(in the rows, 128 means zero)
Known rows, with every step that occurs
futizav > baselom > lesu > meset > zavedi: [ 76  87 115  94 143 143 151 117 110 121 110 174 124 101 128 104  97 218
 186 150  68 111 119 126 130 153 121 196 224]
damom > totavu > meset > zavedi: [124  82 179 106 135 118 103 136 169 147 103 200 136 125 106  64 130 154
 106  99 119 147 133 145 140  91 130  61  93]
baselom > futizav > meset: [129 143  88  89 149 151 130 154 130 125 163 157 112  85 138 118  84 138
 170 146 146 137 124 129 166 119  89 125 107]
totavu > baselom > meset > futizav: [ 89 149  61 156 171 138 180 181 112 116 118  88 122  86 153 131 116 117
 102 154 134 177 107 117 134 131 113 207  83]
baselom > lesu > meset > futizav: [120 123  81  77 102 153 144 128 117 174 117 137 128 116 120 154 140 121
 150 181 113  87 141 113 131 139 164 168 207]
vati > totavu: [171  80 198 153 129 119  89  93 114 108 174 148 133 165 104 142 113 162
 143  89 130 142 118 117 145 130 117 151  96]
lesu > meset: [130 115  96  97 151 130 130 138  89 145 151 164 129 176 119  96 149 156
 163 172 128  91 152 109 123 132  96 167 126]
futizav > baselom > lesu > totavu: [ 96 110 134 107 143 131 133 106 141 117 109 146 135 107 158 122 104 227
 155 131 110 120  86 109 106 146 141 185 210]
totavu > vati: [138 137 128 165 156  87 101 166 118 121 119  95 146 118 158 158 144 106
 118 155 137 139 183  98 141 112  96 154  49]
futizav > damom > totavu > baselom > meset: [ 90  72 159 188 132 112 152 145 108 127  88 167 193 153 157 130 169 160
 119  88  95 147  85 173  90 104  88  84 165]
meset > futizav > baselom > lesu > totavu > vati: [127 148  96 127 131 119 124 132 142 123 103  42 110  88 116 143 132 147
 112 154 148 160 118 120 133 137 165 158 142]
lesu > meset > futizav > baselom: [119 131  65  97 152 129 138 137  97 131 145 102 106 151  92  85 151 170
 152 182 130 124 138 120 127 137 109 168 135]
totavu > meset > futizav > lesu: [132 139  90 110 117 113 122 122 157 148 144 106  85 145  93  88 129 111
  92 152 153 128 146 127 115 112 157 106  93]
totavu > meset > futizav > baselom: [127 138  67 101 153 103 114 132 161 122 147  93  90 117 104  81 113 157
 101 154 139 163 141 126 117 116 132 135  79]
futizav > baselom > meset > zavedi: [ 59  82 126 161 192 129 141 144  96  92 114 177  95  88 123  70  72 205
 176 125  91 176 125 143 148 159  90 215 151]
damom > totavu > meset > futizav: [132 111 131 108 131 109 103 135 187 146 120 139 135 129 111  77 156 142
  84 117 148 163 126 134 120  78 124  63  91]
meset > zavedi: [142  76 193 156 136 136 107 134  81 114  87 145 112 103  90 120  80 102
 154  90 113 136 167 148 184 159 172 155  92]
baselom > lesu > futizav > vati: [116 172 111 130  70 143 131 102 125 143  89 108 146 105 181 178 126  63
 146 163 107  69 146 118 111 153 140 147 219]
totavu > meset > zavedi: [137 101 144 100 147 117 106 138 130 138 125 178  94 122  96  77  85 130
 122 129 115 128 169 139 152 129 159 118  59]
vati > totavu > meset: [168  91 175 113 133 111  90  98 140 126 192 180 117 173  97 108 110 178
 124 113 123 137 122 117 133 116 120 120  72]
baselom > futizav > vati: [140 181  92 123 146 126 125 154 151  96 132  99 111  68 153 145 114  65
 124 134 171 136 154 139 142 145 107 106 128]
lesu > futizav > vati > totavu > baselom > meset > zavedi: [122 196 149 170  99 134 131 112  90 109 112 105 121 140 150 122 119  60
 136 152 113  99 134 139 131 162 101 117 119]
totavu > baselom > lesu > meset > futizav > vati: [109 163  58  98 120 143 205 156 129 138 111  93 151 100 170 163 136 109
 115 179 109 108 106 103 102 125 148 171 178]
lesu > meset > futizav > damom > vati > totavu: [137 120 105 122 121 131 133 125  86 152 148 117 127 194  82 122 188 125
 141 144 125 104 147 136 119 126 118 110 134]
futizav > vati > totavu > baselom > lesu > meset: [156 153 129 143 115 103 178 122 140 105 163 125 146 154 168 149 134 106
 125 150 132 115 115 104  81 116 126 121 192]
lesu > futizav > damom > vati > totavu > meset: [109 162 155 169  81 138  88  83  91 137 104 113 155 188 137 144 169  82
 134 101  88  72 147 153 113 143  82  80 106]
lesu > meset > futizav > damom > vati: [126 129  81 123 126 130 138 137  87 152 131 104 129 182  94 123 189 110
 139 152 130 102 156 135 114 127 118 119 137]
vati > totavu > baselom > lesu: [145  98 172 124 115 143 141 107 125 120 153 147 152 134 132 168 109 168
 129 108  98 130  84 109 137 128 136 164 130]
baselom > futizav: [127 146 105 103 153 151  95 152 133 113 127 119 110  63 126 142 105 107
 133 121 153 137 147 141 177 154 105 137  85]

Rows
[142 125 158  92 107 144 121 113 142 168 102 157 144 123 160 163 125 146
 129 137 147  83 103  99 116 140 195 150 189] | baselom > lesu > totavu
[168 152 144 176 127  90 164 121 143  80 164  95 145 150 170 153 125  96
 113 121 150 143 117 108  83 115 119 123 152] | futizav > vati > totavu > baselom
[107 136 176 156  81 137  89 101  86 144  67 140 157 163 127 105 155 106
 135 117  80  84 129 183 130 144  97  52 116] | lesu > futizav > damom > totavu > meset > zavedi
[ 95 110 111 196 149 126 133 149  96 135 133 131 104 133 106 131 146  98
 124 116 137 176 141 151 134 136 110 153 122] | baselom > meset > futizav > damom > vati > totavu
[175 167 142  83 144 109  98 129 159 161 137 118 104 168 119  87 141 156
  76 148 204 120 102 107 110 122 194  90  55] | lesu > totavu > meset > futizav
[148  80 150 137 132 129 156 135  87 129 153 188 123 141 124  92  59 153
 199 133 110 138 128 118 152 103 133 145 125] | futizav > meset > zavedi
[ 94 113 156 110 102 158 162 139 148 150  79 169 176 102 158 114 128 149
 128 120  86 123  81 130 134  91 121  92 158] | damom > totavu > baselom > lesu > futizav > meset > zavedi
[133 124 119 176  92 131 139 117 119 129 103  42 147 133 108 194 170  72
 101  87 125 147 126 149 117 123 161 109 144] | meset > futizav > damom > vati > totavu > baselom > lesu
[123 128 138 141 131 128 105  99 167 122 163 112 118 155 107 137 150 113
 111  64 127 142 163 100 122 101 115 125  86] | damom > vati > totavu > meset > futizav > baselom
[115 128 143 136 129 150 100 132 123 121 121 136 138 108 119 169 147  97
 133  70 125 122 141 167 152 145  96  78 117] | baselom > futizav > damom > vati > totavu
[169  78 207 112 130 119  89 102 124 128 171 196 104 161  71  98  91 168
 132 101 109 136 130 135 161 129 146 108  65] | vati > totavu > meset > zavedi
[151 175 115  99 141 123 114 140 164 104 163 132 101  90 131 130 110  93
 116 134 164 136 142 141 144 138 108  77 112] | baselom > futizav > vati > totavu > meset
[151 161 124  75 100 125 136 119 170 175 116 140 123 123 153 145 131 120
 101 164 162  91 110 104  97 126 213 108 187] | baselom > lesu > totavu > meset > futizav > vati
[171 168  81 181 120  93 135 135 139  96 128   4 110 112 127 154 140  38
  96 139 192 171 157 125 108 127 159 131 131] | meset > futizav > vati
[138 122 171 122 101 153 131  97 116 124 143 136 152 138 135 166 113 154
 132 119  92 113  84 115 140 137 126 155 125] | vati > totavu > baselom > lesu > futizav
[149 151 134 182 137  92 171 132 139  87 167 118 135 143 171 140 121  97
 116 134 147 152 115 110  87 118 109 132 154] | futizav > vati > totavu > baselom > meset
[108 132 113 107 113 134 176 151 173 145  94 127 173 108 158 125 168 129
  97 138 123 134  93 121 103  84 126  90 182] | damom > totavu > baselom > lesu > meset > futizav > vati
[132 112 177 141 124 135  99 104 150 134 152 154 121 161 103 139 139  89
 117  50 118 122 180 105 141 109 131 115  71] | damom > vati > totavu > meset > zavedi
[ 83  93 110 126 142 131 138 109 135 102 113 137 137  88 157 133  94 208
 169 128  86 134 110 117 112 144 112 210 219] | futizav > baselom > lesu
[147 180 137  78 156 146 148 153 139 143 131 135 136 133 165 112 119 174
 108 145 181 114  55 100 126 123 156 113  76] | lesu > totavu > baselom > futizav > meset
[113 133 131 116 130 145  99 133 136 130 130 151 131 112 115 152 144 105
 123  81 122 119 143 168 147 137  97  62 105] | baselom > futizav > damom > vati > totavu > meset
[151 112 112 190 113 108 115 127  97 114 105  36 135 136 100 164 154  89
 111 108 148 163 133 164 120 135 153 119 123] | meset > futizav > damom
[101 141 125 113 119 163 116 131 134 129 119 137  98  91 113 125 117 103
 137 118 151 100 132 146 165 154 118 113 137] | baselom > futizav > lesu
